What can hang from each mark
Z_868: Z_685
Z_597: Z_607 Z_685 Z_901
Z_409: Z_364 Z_587
Z_382: Z_182
Z_587: Z_451
Z_451: Z_364 Z_587 Z_685
Z_182: Z_382 Z_868
Z_901: Z_868
Z_528: Z_815
Z_815: Z_343
Z_685: Z_382 Z_815 Z_868

Every row comes from one small tree of marks. The marks that hang from a mark follow it in brackets, in the order of their numbers. Every link used is in the known rows. Which tree was each row made from?
Known rows
Z_451(Z_364 Z_587 Z_685(Z_382 Z_815 Z_868)):   9  -7 -12   6  -2   4   4  41  -3  -8   1   3   1  -4  -6  19  40  -4  22 -13  -4   1  -5 -13   2  12   5
Z_587(Z_451):   9   4   0 -23   0   5  -7  20   5  -9   2  14   7  -5  -7  29  13 -12  16  -8 -11   1 -11  -6  -3   1  15
Z_451(Z_364 Z_587 Z_685(Z_815 Z_868)):   9  -3 -10  19  -2   7   5  36  -5 -11   2   1   2  -6  -4  21  27  -1  24 -15  -6   0  -8 -17   1   3   7
Z_451(Z_364):   9   4   0  -9   2   8  -2  25  -4  -4   5  10   6  -3  -1  15  21  -8  18 -19  -6   3 -11  -7  -3   4  15
Z_382(Z_182(Z_868(Z_685(Z_815(Z_343))))):   7   4  17  -3   9  14   1  26 -15 -10  -1   9   5 -15 -12  13  33   3   9  -4  13   3 -18 -25   2   6  14
Z_868(Z_685(Z_382(Z_182) Z_815(Z_343))):   7   2   9 -14   6   9  -4  28 -11  -9  -2   4   2  -6 -12   0  50 -14   0  -4  17   3 -12 -16   7  26  13
Z_597(Z_607 Z_901(Z_868(Z_685(Z_382)))):   0   2  15 -14   8   6  -8  21 -12  13   8  10  -3  -1 -10   2  34  -8  -8  -5   6  -1 -11 -12   9  15  14
Z_597(Z_607 Z_685(Z_815) Z_901(Z_868)):   0  -2  11  17  10   5 -18  22 -10   3   6   8  -5  -6 -21   8  22  -6  -2  -5  -1  -7 -14 -22  11  16  13
Z_409(Z_587):   9  25   4  -3   4  10  -2  18  -6 -10   5  19   7  -6  -6  16  21  -9   3  -5  -3   0 -13 -10  -3   8  13
Z_451(Z_364 Z_587 Z_685(Z_382)):  12  -1 -10 -10  -2   6   1  37  -3   1   9  -1   3   2   1  24  33 -13  24 -15  -3   7  -7 -13  -1  18   7
Z_587(Z_451(Z_364)):  10   3  -1 -23   0   5  -7  26   7  -7   4  11   7  -5  -3  29  14  -9  21 -17 -11   2 -11 -10  -4   4  16
Z_685(Z_868):   5   1   0  -3   2   5  -1  18  -7  -9  -3  17   6  -9 -10  12  34   1   5  -5 -10  -1  -6   7   1 -12  13
Z_382(Z_182):   8   3   3  -6   4  14   1  17  -6  -3   2  14   6  -8 -12  18  33  -8  20  -3   5   5 -11 -17  -4   3  15
Z_409(Z_364 Z_587(Z_451)):  11  30   6  -9   3   6  -3  25   6 -12   8  24   7  -8  -7  28  17 -13 -16 -11  -6  -2 -14  -9  -7   6  12
Z_597(Z_685):   8   1   1  -2   4   5 -18  17  -6  -7   4   3   6  -4 -10  16  23 -11  10  -7  -6   1 -12  -4   5   7  14
Z_382(Z_182(Z_868)):   8   2  10  -6   7  13   2  21 -11  -4   1  17   7 -14 -13  23  28   4  21  -2   3   5 -16 -19  -4  -4  14
Z_597(Z_607):   6   5   5   2   5   1 -11  18  -7   2   6  21   2  -4 -10  13  20  -9  14  -8  -6  -1 -11 -10   5   6  15
Z_597(Z_607 Z_685(Z_815 Z_868) Z_901):   0  -4   6  24   9   0 -18  27 -11  -1   0  13  -6 -10 -26  10  32  -1  11  -4  -7 -10  -9 -15  15  14  12
Z_528(Z_815(Z_343)):   4  14   2  -6   3  11  -1  16  -7  -9   3  19   4  -4  -3  14  26  -9  -2  -6  -2  -2  -4 -19   8  10  14
Z_182(Z_868(Z_685(Z_382 Z_815))):   7  -2  10 -12   7   4  -5  28 -13 -11  -3  10   5 -11  -5  10  25   1  10  -5   3   0 -19  -9   5   5  12
Z_868(Z_685):   8   5   5 -13   3   8  -8  17 -11  -5   2   2   7  -3   1   5  24 -12   8 -10   6   2 -14  -4   4   6  15
Z_685(Z_382 Z_868):   5  -5  -2 -20   2   1  -2  23  -5  -6  -4  19   5  -6 -13  11  52  -3   2  -2  -9   2  -3  11   2   0  11
Z_815(Z_343):   7  13  12 -12   5   9  -1  23  -9  -8   3  12   5  -5  -8  10  31 -11  -9  -8  -4   3  -8  -1   1  11  15
Z_182(Z_382 Z_868(Z_685)):   7   2   6 -42  10   6  -1  21 -13  -1   0  10  10  -8   1  17   8  -1  14  -6  -1   2 -25  -9   5   2  15
Z_587(Z_451(Z_364 Z_685(Z_382 Z_868))):   9  -8  -7 -23   0   1  -5  39   8  -1  -1   7   5  -5  -7  31  33  -5  18 -12 -13   2  -6  -4   0   7  13
Z_597(Z_607 Z_685(Z_815(Z_343) Z_868) Z_901):   0   1  13  21  11   1 -17  31 -12  -2   1  12  -7 -10 -27   7  40  -1  -3  -4  -6 -10  -7 -15  17  21  13
Z_868(Z_685(Z_382)):   8   0   3 -26   3   5  -9  21 -10  -3   2   3   5   0  -2   4  39 -15   5  -7   7   4 -11   0   6  15  13
Z_597(Z_607 Z_901):   3   6   8   1   7   5  -4  22 -11  10   6  20  -3  -4 -14  13  21  -9  14  -6  -5  -3 -10 -15   5  13  14

Write each row's tree
  0   1  15 -12   9   9  -6  21 -12  15   8  11  -3  -3 -14   4  41  -6  -4  -3  11   0 -11 -19   8  16  14 -> Z_597(Z_607 Z_901(Z_868(Z_685(Z_382(Z_182)))))
  7   0  12  -9   8   9   3  34  -9 -13  -4  19   2 -13 -21  12  47  -4   2   0   7   3 -12 -20   1  20  12 -> Z_685(Z_382(Z_182(Z_868)) Z_815(Z_343))
  1  -2   8   7   8  11 -11  20  -9  -5   1   1  -1  -6 -16  10  21  -8  -4  -4  -1  -4 -14 -16   4  10  13 -> Z_597(Z_685(Z_815) Z_901(Z_868))
  4   1   8 -26   4   9  -7  15  -8  -2   4   2   7  -1  -1   1  36  -9 -15  -6   7   4 -13   1   3   3  13 -> Z_901(Z_868(Z_685(Z_382)))
  2  -8   6  -5   9  12  -9  24  -7  -1   1   3  -2  -6 -23  11  43 -10  -1   1   7   0 -11 -21   4  21  12 -> Z_597(Z_685(Z_382(Z_182) Z_815) Z_901(Z_868))
  0   1  13  -5   8   6  -7  23 -12   8   5  12  -5  -3 -12   1  32  -8  -6  -5   6  -3 -12 -16   9  18  13 -> Z_597(Z_607 Z_901(Z_868(Z_685(Z_382 Z_815))))
  4  -4   6  -5   6   7   4  32  -6 -14  -7  20   1 -12 -25   6  66  -2  -5   2   4   1  -3  -9   4  14  11 -> Z_685(Z_382(Z_182) Z_815(Z_343) Z_868)
  0   7  20   1  10   9  -6  23 -15   6   6  10  -5  -5 -12  -1  29  -6 -15  -7   7  -4 -13 -19  10  17  14 -> Z_597(Z_607 Z_901(Z_868(Z_685(Z_815(Z_343)))))
 10  -5  -9  -5  -1   8   6  38  -4   1   5   1   3  -4  -8  24  53  -1  24 -10   1   7  -3 -15   1  10   7 -> Z_451(Z_364 Z_587 Z_685(Z_382(Z_182) Z_868))
  9  -9  -6 -22   1   4  -2  39   8   0  -1   8   5  -7 -10  33  40  -3  22 -10  -7   4  -6 -11  -1   8  13 -> Z_587(Z_451(Z_364 Z_685(Z_382(Z_182) Z_868)))
  7  -7   3  -6   6   8   2  29  -7 -11  -5  21   3 -12 -19  17  38  -4  19   1   5   2 -14 -21  -2  12  11 -> Z_685(Z_382(Z_182(Z_868)) Z_815)
  7   0  11  -1   8  13   0  23 -13  -9  -2  10   6 -14 -11  15  28   3  20  -3  12   2 -19 -25   0   1  14 -> Z_382(Z_182(Z_868(Z_685(Z_815))))
 10  -4 -10  -7  -2   4   3  38  -4  -1   5   1   3  -1  -3  22  45  -3  19 -13  -6   5  -3  -6   2   8   6 -> Z_451(Z_364 Z_587 Z_685(Z_382 Z_868))
 12   3  -8   3  -2  10   2  33  -5  -1  10  -3   4   0   4  25  19 -10  26 -18  -4   5 -10 -17  -2  10   9 -> Z_451(Z_364 Z_587 Z_685)
  4  -2   4  -7   4   2   1  32  -6 -17  -8  19   1 -10 -20   4  56  -4 -11  -1  -5  -2  -3   2   5  12  10 -> Z_685(Z_382 Z_815(Z_343) Z_868)
  8  -7  -7  -2   0   4  -3  38   7  -9  -4   7   4  -9  -7  30  19  -3  22 -14 -12  -2 -10 -13  -1   2  13 -> Z_587(Z_451(Z_364 Z_685(Z_815 Z_868)))
  7  -3   1 -11   4   4  -8  24  -9 -10  -3   6   3  -2  -5   1  34 -16   8  -7   9   0 -14  -8   6  18  12 -> Z_868(Z_685(Z_382 Z_815))
  2   5  12 -16   6  14   1  16 -12   4   4   2   2  -3  -4   5  25  -8  -8  -6   5   1 -13  -7   1   4  14 -> Z_597(Z_901(Z_868(Z_685)))
 12  26   4  -3   3   6  -2  32   6  -8   7  18   7  -8  -6  32  16 -14 -14 -10  -5  -1 -14 -12  -7   9  12 -> Z_409(Z_364 Z_587(Z_451(Z_685)))
  5 -10  -3  -1   4   5   2  27  -4 -13  -9  22   2 -11 -23  10  57  -2  12   2   2   0  -5  -9   1   5  10 -> Z_685(Z_382(Z_182) Z_815 Z_868)
 11  24   2 -15   2   8  -5  26   5 -11   7  17   7  -6  -4  28  17  -7  10 -14  -7   0 -13 -15  -4  11  15 -> Z_409(Z_587(Z_451(Z_364)))
  6   2  16 -14   8   4  -4  32 -14 -13  -3   8   4 -11  -6   7  31   0  -1  -6   4   0 -18  -9   7  11  13 -> Z_182(Z_868(Z_685(Z_382 Z_815(Z_343))))
  6  -4   8  -4   9  -1 -24  27  -8   5   7  13   1  -8 -22  18  42  -2  15  -2   1   1 -12 -18  13  19  14 -> Z_597(Z_607 Z_685(Z_382(Z_182(Z_868))))
  8  -7  -6 -22   0   1  -5  33   6  -3  -3  11   6  -6 -11  30  33  -7  13  -3 -13   2  -6   0   0   3  12 -> Z_587(Z_451(Z_685(Z_382 Z_868)))
